Each row comes from the steps of one walk. Every step used is in the known rows, and no mark comes twice. Write the walk behind each row, first mark first.
In the rows, zero is written as 128.
Known rows
m, x: [102 113 159 129 154 117 176 153  99 144 145 149 152 140 114 128 112 112
 125 103 125 156  67 178  70 112 109 112  89 149 100 148 103 144  99 112
 134 176 115 154 125 103]
c, l, x, m, v, t: [ 97  68 129 132 131 106  99 163  25 164 149 142 171 195  87 113 179  83
 100 103 125 165  75 164  69 124 105  95  63 188  69 117 139 175 160 146
 126 193 111 149 133  97]
h, u: [131 135 152 128 151 124 142 147 122 139 138 130 134 164 103 111 141 153
 139 126 111 174 122 140 100 110 107 145 127 116 121 121  98 158 113  93
 145 158 105 149 110 114]
l, x, t: [119  77 157 119 148  95 115 154  59 158 189 131 130 162 111  94 161 100
 126 106  89 183  96 168  95 111 114 136 116 175  88 118 120 144 135 132
 147 178 110 165 107 111]
q, u, x, m: [136 115 163 124 139 145 136 139 112 166 155 124 122 161 132  98 127 175
 118 120  79 173 122 122  98  84 102 146 140 130 133 125 111 191 122 112
 133 157 132 115 101 131]
x, m, z, j: [103 141 170  60 138 136 178 152 129 176 132 144 147 175  94 157  83 136
  85  82 127 134  92 168  67 129  81  72  82 175 123 160 108 180 132 121
 136 202 102 164 104 126]
t, x, m, z: [ 79 130 177  99 136 153 172 152 111 157 177 144 139 145 100 114 110 123
  92  87 117 147  90 134  91 138 120  90 104 175 109 149  94 168 125 149
 144 195 106 160  88 109]
u, h, v: [131 145 145 119 159 139 136 126  89 142 171 139 130 133 144 126 121 157
 130 128 109 187 119 129 117  99 119 137 129 141  98 111 120 176 109  94
 141 145 129 135  92  93]
l, v, h: [107 120 143 107 138 111 110 155  82 133 137 150 169 162 109  97 115  87
 105 124 135 194 109 165 100  87 112 117 109 166  74 122 130 167 142 132
 142 144 141 147 107  84]
l, v, m: [119 109 159 102 148 141 132 161  86 165 142 142 139 150 112 114 158  99
  95 108 118 169  76 158 117  81 105  98 106 152  80 134 136 164 142 119
 141 164 136 140 106  97]
l, x: [124  92 149 116 152 117 122 151  64 148 158 127 131 155  92 115 144  97
 132 117 102 171  86 157  97  99 110 120 116 170  89 123 117 165 135 118
 157 161 125 149  93 113]
s, t, x, m, z: [ 80 128 193 110 132 146 179 159 134 146 220 149 156 132 123  99 130 148
  82 104 120 178  92 134  90 154 130 106 122 166 113 158  95 143 136 157
 148 204  88 158  83 116]
c, l, x, t: [113  58 136 130 136  82  99 173  39 144 178 141 145 179  96  92 173  92
 112 106 107 175  93 160  92 118 117 134  99 182  72 108 143 163 145 145
 130 175 118 160 142  93]
f, h, v, t, x, m, z: [109 135 166 114 135 159 148 141  98 161 177 157 133 157 148 119 141 162
 116 109 104 176 109 106 105 125 125 134 117 163  97 123 104 180 136 109
 126 194  95 139  95 114]
s, t, v, h, a: [ 90 147 172 149 138 135 118 150 145 121 186 146 178 142 130  79 147 175
 105 125 126 216 123 127  87 127 133 130 136 147 108 133  91 155 140 143
 141 176  90 172  75 111]
c, l, x, m, v, h: [ 89  86 126 125 128 100  86 165  32 155 137 148 178 197  73 120 154  65
 100  97 139 168  91 159  62 122  97  95  65 201  65 113 147 189 163 158
 132 181 116 152 135  84]
j, z, m, v: [ 80 168 127 104 161  77 185 157 136 180 132 154 126 165  92 173  62 153
 106 114 160 114  78 195  35  98  93  62  86 161 137 181  53 170 104 106
 140 166 105 169  92 133]
s, t, x, m: [ 86 124 192 125 127 147 166 150 123 141 229 147 160 129 131  89 145 150
  85 112 108 193  87 125  98 146 128 117 132 157 117 150  91 134 136 159
 149 192  92 154  79 108]
v, h: [103 140 148 124 135 108 103 141 105 128 120 143 165 166 109 110 103 130
 120 107 122 195 114 152  74  89 102 124 106 181  93 120 118 169 121 129
 133 154 115 152 101 114]
c, l: [122  98 138 126 132 102 119 166  78 127 141 144 149 169  99 113 141 124
 114 112 120 167  83 148  96 104 111 125  99 162  89 113 131 170 124 123
 126 159 129 147 138  97]
c, l, v, h, u: [104  97 123 125 134  95  95 175  67 126 136 153 176 188  89  91 146  88
 103 128 148 186 123 150  97 107 115 131  98 156  64 109 146 182 152 137
 126 147 134 144 147  72]
h, u, x, t, v: [122 112 164 148 165 117 128 154 104 160 174 134 102 159 132  76 169 179
 140 125  80 176 155 122 105 108 132 161 145 110 132 117  91 176 106 101
 131 177 112 164  93 110]
c, l, x, t, v, m: [101  63 145 139 147  98  82 175  45 159 179 140 143 175  97  91 197 101
 105  91 109 167  94 148  88 119 117 116  94 181  70 114 142 179 151 152
 121 188 114 174 134  97]
l, v: [129 109 153 100 142 120 142 158  82 139 155 142 143 150 113 103 131  94
 110 131 121 178  85 167 120  91 117 115 118 141  86 127 120 155 133 111
 151 146 146 145 105  87]
j, z, m: [ 94 156 135  94 154  91 184 152 146 170 141 146 122 158  99 161  62 169
 103 117 141 126  86 176  60  95  95  79 111 151 142 178  64 176 106 107
 141 156 108 163  94 137]
q, u, x, t, v, m: [121 109 168 150 160 128 112 150 118 176 177 129 106 151 147  76 159 194
 120 106  74 177 134 125  91  82 118 153 145 134 126 126 105 186 114 115
 119 172 124 144 101 140]
z, m, v, l, x, t, s: [ 71 122 122 130 136  61 146 173  85 179 179 141 142 180 110 113 143 113
  95 107 146 150  87 194  49 121 111  90 100 187  99 155  87 166 117 157
 147 179 102 176 110 116]
z, j: [112 141 151 101 158 103 160 149 128 155 143 145 137 151  97 142  84 158
 110 114 120 153  90 170  70 102  92 103 104 162 126 158  80 163 111 100
 130 171 118 164  90 131]
f, h, a: [141 142 154 133 123 138 130 156 131 135 142 157 135 158 121 126 131 161
 124 124  92 203 104 104 110  81 110 155 138 140 115 115  89 175 125  99
 132 168 107 129  91 105]
h, v, t, x, m, z: [ 90 126 160 118 153 176 167 122  85 165 182 132 138 148 141  98 155 161
 113 113 116 158 103 134 111 150 133 117 104 159  93 124 110 155 131 122
 134 190  90 146  88 118]
t, x, m, v: [ 75 137 167 127 136 142 155 145  89 161 178 149 148 144 104 112 128 111
  97  94 120 156  75 143  77 133 114  87  91 172 110 142  80 152 121 152
 144 194 108 161  83  94]
u, q: [121 140 151 120 151 109 123 150 117 137 154 132 154 132 124 101 103 150
 119 116 107 194  96 139  90  88 108 121 122 148 103 126 110 177 109 108
 148 149 130 143  85 114]
a, h: [139 136 161 120 131 119 141 149 119 137 149 151 135 136 132 149 115 146
 126 111  94 190 100 131  90  81  96 144 121 146 117 126 112 176 110 102
 141 158 125 143  91 118]
l, v, h, f: [102 121 137 121 142 126 112 148  92 138 134 150 173 165  94  96 122  92
 101 138 135 207 123 157 110  91 109 129 120 153  74 120 118 160 147 127
 142 140 135 141  96  81]
j, z, m, v, t, x: [ 53 155 127 126 165  85 184 154 128 185 154 158 133 159  98 150  77 165
  99 116 154 117  80 188  30 109 111  61  82 169 132 187  38 163 105 119
 129 183  94 170  82 139]
l, x, t, v: [111  83 163 130 155 101 103 154  64 156 199 130 131 157 113  81 168 107
 128 103  93 180 105 161  92 120 126 127 120 167  91 121 106 156 138 134
 147 179 114 188  96 107]
v, m: [119 127 165 118 150 148 130 150 110 168 127 136 128 149 113 133 156 146
 108  86 100 163  72 143  95  82  92 100 103 162 102 133 126 165 119 116
 130 181 110 146 101 127]
f, h, v: [146 145 160 115 139 140 137 142 101 139 162 153 118 147 147 129 132 157
 141 122 101 188 105 109 119  97 114 157 138 144 103 108 107 175 121  86
 141 154 118 135 101 103]
j, z, m, x, t, v: [ 67 143 144 112 166  79 192 160 141 178 172 157 133 154 113 146  74 159
  99 102 149 121  88 191  37 121 107  76  96 146 137 192  54 165 101 122
 129 179  98 194 111 123]
j, z: [111 146 147 103 155 106 162 152 126 152 138 147 133 146 101 147  84 166
 110 116 125 148  85 164  77  99  99 100 101 156 129 156  82 162 115 104
 133 163 110 155  95 134]
m, v, l: [ 98 136 136 149 134  86 130 164  72 145 117 158 158 165 103 122 146 111
 118 113 142 153  79 176  62 103 102  98  73 184  87 127 110 165 116 132
 136 181 110 158 108 112]

Which walk is each row?
[123 136 141 137 154 131 128 134 113 145 152 146 147 143 104 127 114 155
 116 133 100 207 126 131 106  83 109 138 134 136 108 123  95 172 109  98
 134 149 126 132  82  98] : u, h, f
[138 147 142 131 157 136 128 129 120 144 175 127 136 144 143 109 113 180
 133 134 110 190 136 131 103  94 111 160 145 124 109 114 114 178 115  95
 135 131 129 120 110 118] : q, u, h, v
[118 140 146 138 167 146 137 134 120 165 170 135 143 138 141 122 126 168
 123 114 118 176 121 136  87  97 104 143 121 130 101 130 123 180 113 101
 124 152 119 119 124 118] : q, u, h, v, m, x
[ 96 137 189 122 157 141 144 166 146 152 185 144 147 135 128 106 156 173
  99  95 123 174  95 140  84 126 126  97 119 155 107 155 104 162 134 128
 140 201  92 180  84 133] : s, t, v, m, z
[ 62 140 133 142 154  93 169 149 108 178 156 146 137 168 113 124 114 139
 112 114 143 137  78 187  38 103 118  75  93 164 116 163  57 157 100 123
 139 181 103 168  86 124] : z, m, v, t, x
[135 138 147 132 148 114 118 141 132 141 162 130 146 149 127 111 101 171
 125 125 103 194 127 140  83  77 105 148 137 133 116 126 104 178 112 101
 130 139 133 125 111 126] : q, u, h
[103 103 156  72 148 128 149 156  83 181 150 135 141 174  76 146 113  95
 101  91 121 140  92 169  74 128  89  80  86 190  99 151 118 188 154 129
 151 197 107 161  98 122] : l, x, m, z, j
[140 128 157 138 147 126 142 152 117 150 147 150 109 140 130 136 136 170
 140 127  82 188 146 104  98  79 107 170 139 116 133 120 107 202 107  86
 139 161 123 131  82 117] : a, h, u, x
[127 141 142 136 142 138 131 139 120 140 149 141 146 143 115 122 120 160
 113 128 100 202 119 126 107  83 117 133 128 137 110 118 101 176 114 107
 131 158 119 130  83  96] : u, h, a
[ 69 132 162 139 124 132 148 154  76 155 171 154 158 150 102 104 144 108
  90  97 126 155  80 138  78 136 113  89  86 182 100 141  93 164 129 169
 139 197 103 160  90  97] : t, x, m, v, l
[127 132 153 141 127 114 120 168  89 162 132 169 127 180 122 124 156 150
 124 119  96 179 135  99  86  91 104 147 120 145 116 120 102 215 129 108
 127 189 108 132 103 105] : f, h, u, x, m, v, l
[121 118 139 122 138 138 117 133  49 153 173 141 150 151 131 118 155 128
 111 124 113 183 122 119 119 117 110 128 116 166  79 110 147 203 143 135
 143 159 120 133  99  87] : u, h, v, l, x, m
[113  96 160  80 140 137 141 154  72 171 149 129 141 174  83 133 131  85
 109  93 113 151  89 159  87 123  98  90  93 185  91 136 131 183 153 132
 158 189 109 153 103 114] : l, x, m, z
[114 117 176 131 147 100 120 150 104 144 193 137 133 152 142  78 154 152
 121  97  92 186 107 157  92 118 126 130 123 147 114 122  94 140 111 128
 131 181 111 197 102 108] : x, t, v
[110 116 168  83 152 140 172 152 102 187 136 144 106 161 112 138  99 160
 100 100  94 134 113 140  86  98 103  94 107 167 131 151 109 209 119 110
 132 199 125 143  79 127] : u, x, m, z, j
[ 89 148 169 107 174 139 137 162 141 174 134 143 127 147  99 136 123 166
 104  76 130 130  97 151  68 107 107  68  93 165 112 161  94 197 122 111
 127 200 110 193  84 137] : t, v, m, z, j
[102 134 154 119 113 121 136 151  73 163 127 151 172 180 107 131 151 104
  94  95 129 158  75 161  70 122  84  83  68 180 101 131 123 170 136 149
 138 193 103 154 111 102] : x, m, v, l
[ 78 121 126 134 138  60 146 167  81 177 155 149 137 186 104 125 137 100
 111 109 146 135  90 194  45 107 103  88  93 184  97 151  94 174 119 146
 147 178 102 175 110 113] : z, m, v, l, x, t
[100 144 154  74 165 105 181 166 146 161 125 149 130 159  85 157  64 149
 108  97 138 125 100 183  59 114  99  85  89 180 114 164  91 177 111  95
 133 191 109 170  98 144] : m, z, j
[123 125 151 107 124 145 146 149  77 157 158 152 141 151 129 148 151 123
 114 109 118 167 120 116 105 127  96 137 107 172  86 118 153 210 150 130
 149 173 104 139  99 111] : a, h, v, l, x, m, z
[133 105 162 141 151 111 129 147 114 160 177 129 108 155 146  77 136 184
 129 123  72 184 133 137  95  82 118 172 150 133 128 119 104 169 107 109
 125 159 127 129 107 136] : q, u, x, t
[108 107 147 132 140 125 127 147 100 151 180 119 160 154 143  80 164 183
  98 116  95 207  78 162  92 115 133 128 111 157 108 132  94 133 115 120
 119 182 106 146  98 142] : v, t, s
[ 95 140 161  85 168 135 160 165 142 188 113 147 124 155  88 163 110 154
  92  73 128 124  85 165  64  97  85  69  80 185 106 164 114 185 122 108
 123 207  99 160  99 150] : v, m, z, j
[ 81 133 156 110 160 167 176 125  96 174 182 138 139 149 132 110 135 172
 105 113 125 146 105 143  97 155 124 106  98 165 100 141  97 160 131 119
 127 196  88 153  83 126] : h, v, t, x, m, z, j
[103 147 142 133 143 113 104 143 119 130 117 139 165 177 100 104 120 140
 128 117 126 197 145 140  74 103 102 142 115 153 103 116 113 172 124 120
 134 155 102 151 110 112] : v, h, u
[ 96  98 167 132 151  96 170 154  95 153 177 152 150 147 133 109 130 115
 117  92 111 169  79 187  67 125 113 127  89 155  99 143 106 122  98 125
 124 192 102 170 137 101] : m, x, t
[ 89 124 183 138 142 131 163 156 127 128 225 148 149 118 130  83 140 158
 102 123 111 193  90 131  97 134 140 131 140 155 111 147  82 129 122 145
 149 180  98 155  76 116] : s, t, x
[ 91 128 172 140 168 146 134 155 112 163 147 143 143 137 117 118 155 142
 114  80 120 151  76 149  75 107 114  86  93 146 103 151 100 176 114 120
 126 190 115 183 102 112] : t, v, m, x
[ 70 128 180 144 119 129 158 161 103 143 215 160 174 138 124  90 160 136
  79 112 126 183  85 134  78 152 124 104 108 176 104 152  95 143 141 176
 144 205  85 158  84 106] : s, t, x, m, v, l
[145 141 158 127 136 115 125 162 127 136 145 155 129 166 119 127 132 157
 139 121  98 193 124 108  98  89 106 161 139 125 120 119  91 178 120  84
 135 163 110 141 111 110] : f, h, u
[ 60 147 173 145 126 147 149 149 125 146 207 156 183 143 119  90 145 142
  81 114 131 203 103 128  74 150 124 111 111 170 107 143  85 138 144 173
 141 203  74 153  72  99] : s, t, x, m, v, h, a
[107 132 166  96 158 146 150 163 127 177 112 140 122 155 100 149 133 141
 104  72 119 138  81 154  82  93  95  83  88 178  96 144 133 180 120 111
 130 198 101 151 106 140] : v, m, z
[ 96 110 158 123 135 124 111 167  74 145 151 140 156 167  95 100 162 113
 105  98 127 148 106 139  88 132 117  89  99 178  86 137 122 212 153 154
 145 188 113 187  97 113] : t, v, l, x, m, z
[110  92 144 113 140 122 129 158  77 151 185 130 163 154 136  73 163 129
  86 133 114 205  80 173 115 108 137 119 112 147  85 133 110 138 137 123
 131 166 133 142 103 106] : l, v, t, s
[ 86 117 155 114 144 114 121 169  86 155 150 147 156 168  86 111 141 123
  98  97 134 138 110 147  75 136 110  79  92 184  94 153 109 216 154 151
 138 195 111 194  92 120] : t, v, l, x, m, z, j
[102 132 136 118 147 107 100 158  98 134 142 145 177 164 106  83 118 100
 109 135 140 207 141 148  97  95 112 130 119 143  76 121 127 182 143 125
 144 140 133 143 105  82] : l, v, h, u, q
[130 140 140 147 152 129 120 135 140 146 159 133 150 150 112 110 109 176
 121 138 102 207 140 132  92  81 102 162 148 120 117 123  93 173 114  97
 128 136 126 117 102 121] : q, u, h, f
[102  92 126 118 128  94  94 173  58 124 137 155 176 180  95  95 136  81
  96 122 145 185 102 158  96  99 116 119  92 173  57 112 150 181 150 144
 126 149 142 145 142  72] : c, l, v, h
[132 122 144 133 130 132 132 145  70 141 166 152 136 137 136 135 161 132
 130 127 109 183 117 114 113 110 104 159 123 160  85 109 142 197 136 121
 149 153 114 135  94 110] : a, h, v, l, x
[115  69 138 113 125 115 105 166  40 150 156 137 158 186  82 114 164  82
 101 104 116 166  81 145  95 121 102 110  90 178  78 114 149 185 159 148
 137 173 123 145 136  89] : c, l, x, m
[135 140 149 133 125 135 143 142  92 134 157 154 138 135 150 136 151 153
 128 125 110 183 117 112 114 107 103 160 124 151  97 110 137 191 124 116
 142 151 114 136  96 111] : a, h, v, l
[ 76 148 135 102 162  88 207 156 142 175 144 155 133 154  98 168  55 151
 102 110 154 114  76 191  41 107  97  73  92 151 135 194  62 169  99 111
 134 166 104 166 110 129] : j, z, m, x
[137 116 155 139 154 127 133 146 117 153 152 126 109 150 132  93 121 183
 135 131  83 173 125 129  96  71 115 160 149 129 127 123 103 186 108  97
 133 147 139 116  97 138] : q, u, x
[118 156 158  98 158 152 165 146 131 177 146 154 118 133 132 178 118 167
 113  96 120 153 112 127  88 105  87 121 104 160 108 139 127 196 123  94
 134 180 104 144  87 132] : a, h, v, m, z, j
[ 90  68 141 128 124 122 118 167  45 146 175 150 176 174 106  79 172  96
  77 121 125 175  83 149 105 124 129 106  88 164  67 124 134 167 157 156
 117 177 130 142 132  78] : c, l, v, t, x, m
[107 116 179 133 152 118 111 153 107 165 183 139 129 152 139  88 176 157
 110  80  89 178 101 151  90 111 117 116 113 154 109 128 107 149 118 133
 124 195 103 194 103 116] : x, t, v, m
[131 124 166 148 148 116 128 155 116 155 176 151 111 142 145 114 153 178
 137 119  75 192 158 104  94  93 118 173 144 112 136 118  99 198 108  97
 134 172 117 158  84 113] : a, h, u, x, t, v
[ 89 107 172 142 157 102 157 156  99 151 187 153 151 143 135  98 138 124
 119  90 115 167  86 181  65 132 124 119  93 147 103 146  93 135 100 128
 125 195 105 192 128  97] : m, x, t, v
[ 89 125 176 117 129 155 155 141  97 150 188 140 142 139 110 102 128 127
  95  98 102 166  83 125 100 131 116 104 115 161 115 141  90 156 124 153
 143 182 113 155  85  99] : t, x, m
